In the rows, zero is written as 128.
Known rows, with every step that occurs
G -> W -> C -> B: [120 164 137 155  81 124 119 208 152  86 224 136 165 101 162 128 137  90
 150 144 166 143 117]
M -> C -> W: [129 169 109 114 122 151 103 152 134 120 148 150 193 115 187 135 193 131
 128 148 113 154 146]
F -> E -> C -> W: [146 185 161  93 118 137 165 141 133 123 166 142 173 162 155 142 166 127
 146 142 140 205 124]
G -> W -> C -> B -> F -> E: [112 185 174 162  83 120 135 203 146  70 219 136 177 106 161 142 134 112
 163 143 186 171 105]
C -> B: [141 110 137 106  98 121 133 212 142 132 166 123 122 134 128 100 128 115
 155 134 133 146 132]
M -> W -> C -> B: [118 208 131 131  84 129 169 184 145 125 189 134 156 126 166 116 133 132
 137 138 139 149 144]
C -> W -> M: [156 190 122  97 146 149 156 140 132 143 162 134 134 118 121 137 216 143
 107 133 127 172 103]
M -> W -> C -> F -> E: [138 243 145 145  91 153 192 154 142 122 167 139 160 127 172 151 127 168
 135 146 135 187 140]
G -> C -> B -> F: [118 107 164 133  98 129 132 162 138 130 151 109 178 115 112 107 134 107
 153 121 200 150 126]
C -> W: [153 167 116 104 141 140 137 133 128 138 154 137 163 125 133 124 184 130
 122 131 124 161 131]
B -> F -> C: [135 128 189 188 133 136 127 137 127 110 133 143 199 132 136 142 144 155
 136 166 179 129 130]
B -> F -> C -> W: [151 153 183 173 143 145 128 140 126 118 151 151 222 131 140 141 180 154
 135 171 175 151 133]
E -> C -> W -> M: [176 180 131  93 127 146 149 149 136 137 173 145 162 158 145 144 216 124
 122 158 156 148 121]
B -> F -> E -> C -> W: [143 185 195 128 133 126 161 138 122 102 144 141 183 161 147 151 164 163
 153 143 181 183 119]
B -> C: [129 153 120 172 116 155 128 111 134 141 133 131 201 122 128 133 104 106
 143 138 138 135 138]
W -> M: [135 155 135 116 136 140 155 133 132 134 135 124  94 120 112 144 167 142
 106 129 135 139  93]
C -> F: [185 141 136 140 115 158 141 169 140 133 126 132 129 131 135 142 130 162
 146 159 133 156 137]
F -> E -> C -> W -> M: [149 198 160  87 122 142 180 142 135 126 169 141 154 157 147 151 188 135
 134 141 143 209 104]
G -> C -> W: [130 146 117 114 121 149 133  99 132 144 153 123 200 102 117 119 171  96
 124 114 161 167 130]
W -> C -> F -> E: [167 200 151 150  98 166 160 163 148 109 180 139 170 118 176 165 129 170
 153 158 133 206 125]

Rows
[119 216 152 146  90 126 171 187 140 115 182 136 165 128 163 122 136 150
 140 140 160 145 142] => M -> W -> C -> B -> F
[143 155 134 133  89 138 131 202 151 117 209 133 164 116 169 121 137 127
 153 149 137 156 131] => W -> C -> B
[126 140 192 120 106 115 157 212 132 109 158 120 138 143 131 117 127 148
 172 133 165 183 115] => C -> B -> F -> E
[129 166 198 143 127 120 156 135 122  97 129 135 164 162 143 155 137 161
 154 143 185 165 119] => B -> F -> E -> C
[118 172 172 117 112 142 152 201 142 110 154 131 128 121 159 146 181 161
 135 145 152 177  97] => W -> M -> C -> B -> F -> E
[115 176 132 166  99 129 116 155 142  81 200 140 168  96 159 147 134  98
 134 139 163 130 114] => G -> W -> C
[156 146 146 145 133 159 126 139 140 143 176 155 223 123 150 128 183 119
 123 169 131 161 138] => F -> C -> W
[163 181 145 173 105 179 161 138 142 138 136 131 202 128 135 152 101 140
 166 155 136 193 136] => B -> C -> F -> E
[149 229 130 153  96 154 174 159 143 127 164 141 160 125 172 143 133 162
 129 154 139 153 148] => M -> W -> C -> F
[145 164 161 153  98 134 131 205 144 107 200 134 175 120 166 129 140 148
 159 150 164 154 129] => W -> C -> B -> F
[130 162 167 106 113 130 160 135 134 116 148 135 149 165 152 146 131 128
 148 137 142 182 122] => F -> E -> C
[161 164 149 138 139 165 144 143 143 146 180 152 199 120 138 137 210 128
 109 170 138 169 115] => F -> C -> W -> M
[126 158 157 122 111 141 133 203 143 114 153 132 128 119 158 141 188 154
 132 151 154 146 104] => W -> M -> C -> B -> F
[ 98 183 175 140  99 129 138 202 141  74 181 134 138 106 155 152 172 124
 139 143 183 168  83] => G -> W -> M -> C -> B -> F -> E
[126 148 133 107 107 148 133 201 148 125 161 131 118 116 158 134 183 139
 125 148 132 149 105] => W -> M -> C -> B
[150 199 115 148 133 172 150 122 134 154 160 132 207 111 121 142 175 116
 126 142 136 168 121] => B -> C -> W -> M
[174 162 123 182 108 178 139 143 141 145 131 129 201 124 133 145 109 132
 157 159 142 157 146] => B -> C -> F
